Each row was made from one walk, in order. Every step used is in the known rows, and no mark comes twice. Write each row's walk.
(in the rows, 128 means zero)
Known rows
temimev -> babi -> robi -> masolo -> kulu: [115 116 134 113 119  99 127 125  78  74 115 156 147  67 111 183 179 105
 104 161  93 105 103]
rufun -> temimev -> babi: [146  99  77 158 109 125 127 153 146 109 146 162 123  81 106 154 171  47
  74 118  56 136 137]
kulu -> masolo -> temimev -> rufun -> robi -> babi: [111 109 126 103 128 163 108  99 110 144  86 123 137 118 169 158 109 151
  71 100  98 156 128]
masolo -> robi: [ 61 107 104 187 156  55 161 125 121 106  85 158 126 112 148 135 147 116
  88 123 130  79 167]
tugi -> babi: [141  98  90 141 114  85 169  98 125 121 105 117 153 133 131 124 152  95
 121 133  85 138 160]
masolo -> temimev -> rufun: [108 130 131 177 169 138 119 128  92 135  94 171 164 101 138 143 142 137
  78 103  99 112 133]
babi -> temimev -> rufun -> robi -> masolo -> kulu: [121 119 133 105 124 122 128 116  97 138  79 179 122  69 137 149 114 117
  79 135  79  65 107]
rufun -> temimev -> babi -> tugi: [164  98  96 134  95 126  98 144 129 140 102 143 143  84 107 126 167  77
 100 104  77 180 159]
robi -> masolo: [125  92 129 103 132  75 194 151 111 122  84 150 115 149 100 155 144 123
 129 134 106 121 132]
tugi -> babi -> robi -> masolo -> temimev -> rufun: [151 143 109 140 129 129 117 101  56 117  86 120 169  83 141 138 164 165
  95 118  77 113 103]
robi -> rufun: [ 94  92 137 138 139 123 161 134 107 153  97 140 164 157  92 155 148 107
  90 152 143 142 181]
kulu -> masolo: [126  86 168 131 162  84 150 116 119 127  91 167 145 121 114 157 127 129
 131 112 111 121 139]
vipi -> rufun -> temimev -> babi: [155 103  79 155  96 148 135 145 132 138 153 167 127  56 109 149 175  49
  50 119  38 153 131]
robi -> babi -> temimev -> rufun: [144 113 140 141 123 158 111  87  99 133  94 139 121  84 147 151 110 145
 120  75 115 133 160]
rufun -> robi -> masolo -> temimev: [122 126  90 101 137  87 174 165 115 148  58 151 134 129 139 127 157 135
  66 135  56 126 118]
babi -> robi -> masolo: [143 103 133 101 101  85 178 140  82 109  90 120 140  99  99 158 174 140
 140 143 124 141 137]
tugi -> babi -> temimev: [184 114  88 127  99  79 156  87 130 134  74 120 127  84 144 105 144 114
 136 105  59 130 179]
vipi -> rufun: [116  95 131 147 118 130 191 130 111 178 119 169 147  94 114 140 151  98
  78 133  97 167 162]
masolo -> temimev -> rufun -> robi -> babi -> tugi: [126 109 117 100 103 159  92 113 103 170  58 105 154 118 159 123 127 149
  88  96 110 206 162]
masolo -> temimev -> babi -> tugi: [143 116  96 133 124 112  93 150 104 133  84 155 157 100 128 127 182 102
 101  99  84 195 148]
robi -> masolo -> kulu: [ 96 104 150 113 148  80 163 127 109 101  93 168 134 121 110 169 142 112
 101 166  91  80 117]
robi -> masolo -> temimev: [126 127 109 113 153  68 176 157 110 123  61 146 138 142 124 140 172 148
  92 135  58 123 121]
tugi -> babi -> temimev -> rufun: [168 121 111 158 120 137 115  77  93 139  94 144 138  67 148 121 119 127
 121  83  87 107 151]
babi -> temimev: [154 104 122 135 119  87 165 126 132 139  75 153 117  82 126 123 139 114
 131  98  93 130 187]

Which walk is each row?
[100  99 121 123 113  94 113  98 116 124  58  98 138 135 154 132 141 150
 118 108 136 178 185] => masolo -> robi -> babi -> tugi
[152  98 112 151 101 130 182 132 149 179 120 140 141  73 104 125 157  86
  48 144  43 135 165] => vipi -> rufun -> temimev
[159  98  99 129  96 138  87 138 118 151 100 132 154  97  99 131 168  80
  88 118  86 183 163] => robi -> rufun -> temimev -> babi -> tugi
[129  87 137 100 104 120 124 112 120 140  69  97 146 147 128 139 140 137
 137 109 132 216 188] => robi -> babi -> tugi
[ 65 101 109 143 132  89 149  97 129  92  88 106 113 146 165 162 139 138
  98 121 132 131 171] => masolo -> robi -> babi
[170 114  86  90  92 125 149 110  93 162  72 140 109  91 143 120 110 130
  99 100  75 102 113] => tugi -> babi -> temimev -> rufun -> robi -> masolo
[126  93 127 100  94 165  97 110 106 172  73 111 146 118 147 130 113 134
 106  94 138 204 171] => temimev -> rufun -> robi -> babi -> tugi
[113 116 122 140 146 153 114 131 100 174  88 179 154  82 155 128 111 128
  52  97  91 115 118] => kulu -> masolo -> temimev -> rufun -> robi
[107 102 143 134 111 129 145 122  77 138 102 111 184 109  89 157 179 127
 104 160 160 163 186] => babi -> robi -> rufun
[135  95 118 144 116 124 157 135 148 158 104 119 153 124  85 140 154  94
  58 162  81 117 179] => robi -> rufun -> temimev
[132 121 145 150 141 132  87  62  92 120  77 140 114  70 172 152 102 173
 115  69 110  94 143] => kulu -> masolo -> robi -> babi -> temimev -> rufun
[140  94 106 133 112 121 101 145 107 133 100 158 145 103 114 136 163  84
 124  94 116 196 158] => temimev -> babi -> tugi
[151 103 122 105 105 107 152 100 136 125  74 112 107 103 145 142 131 136
 136  96  93 165 189] => robi -> babi -> temimev
[106  88 107  94  86 163 168 115 129 175 108 117 125 118 152 150 124 109
  64 123 104 200 163] => vipi -> rufun -> robi -> babi
[139 101  84 150 109 141 117 147 131 124 142 150 138  97  93 161 174  54
  58 134  68 140 142] => robi -> rufun -> temimev -> babi
[101 106 131  97 120 115 166 127 104 154  95 177 134  87 126 152 133 101
  54 165  74  96 109] => vipi -> rufun -> robi -> masolo -> kulu
[ 79 106 134 173 172  48 138 102 113 102  75 165 127 103 153 144 133 144
 100 112 120  67 143] => kulu -> masolo -> robi
[132  95 105  86  97 122 199 149 104 187  90 161 114 110 121 134 131 111
  72 133  87 140 121] => vipi -> rufun -> robi -> masolo
[146 115 139 163 136 143 119 110  97 145  94 174 132  65 133 136 114 127
 115  77 115 110 159] => babi -> temimev -> rufun
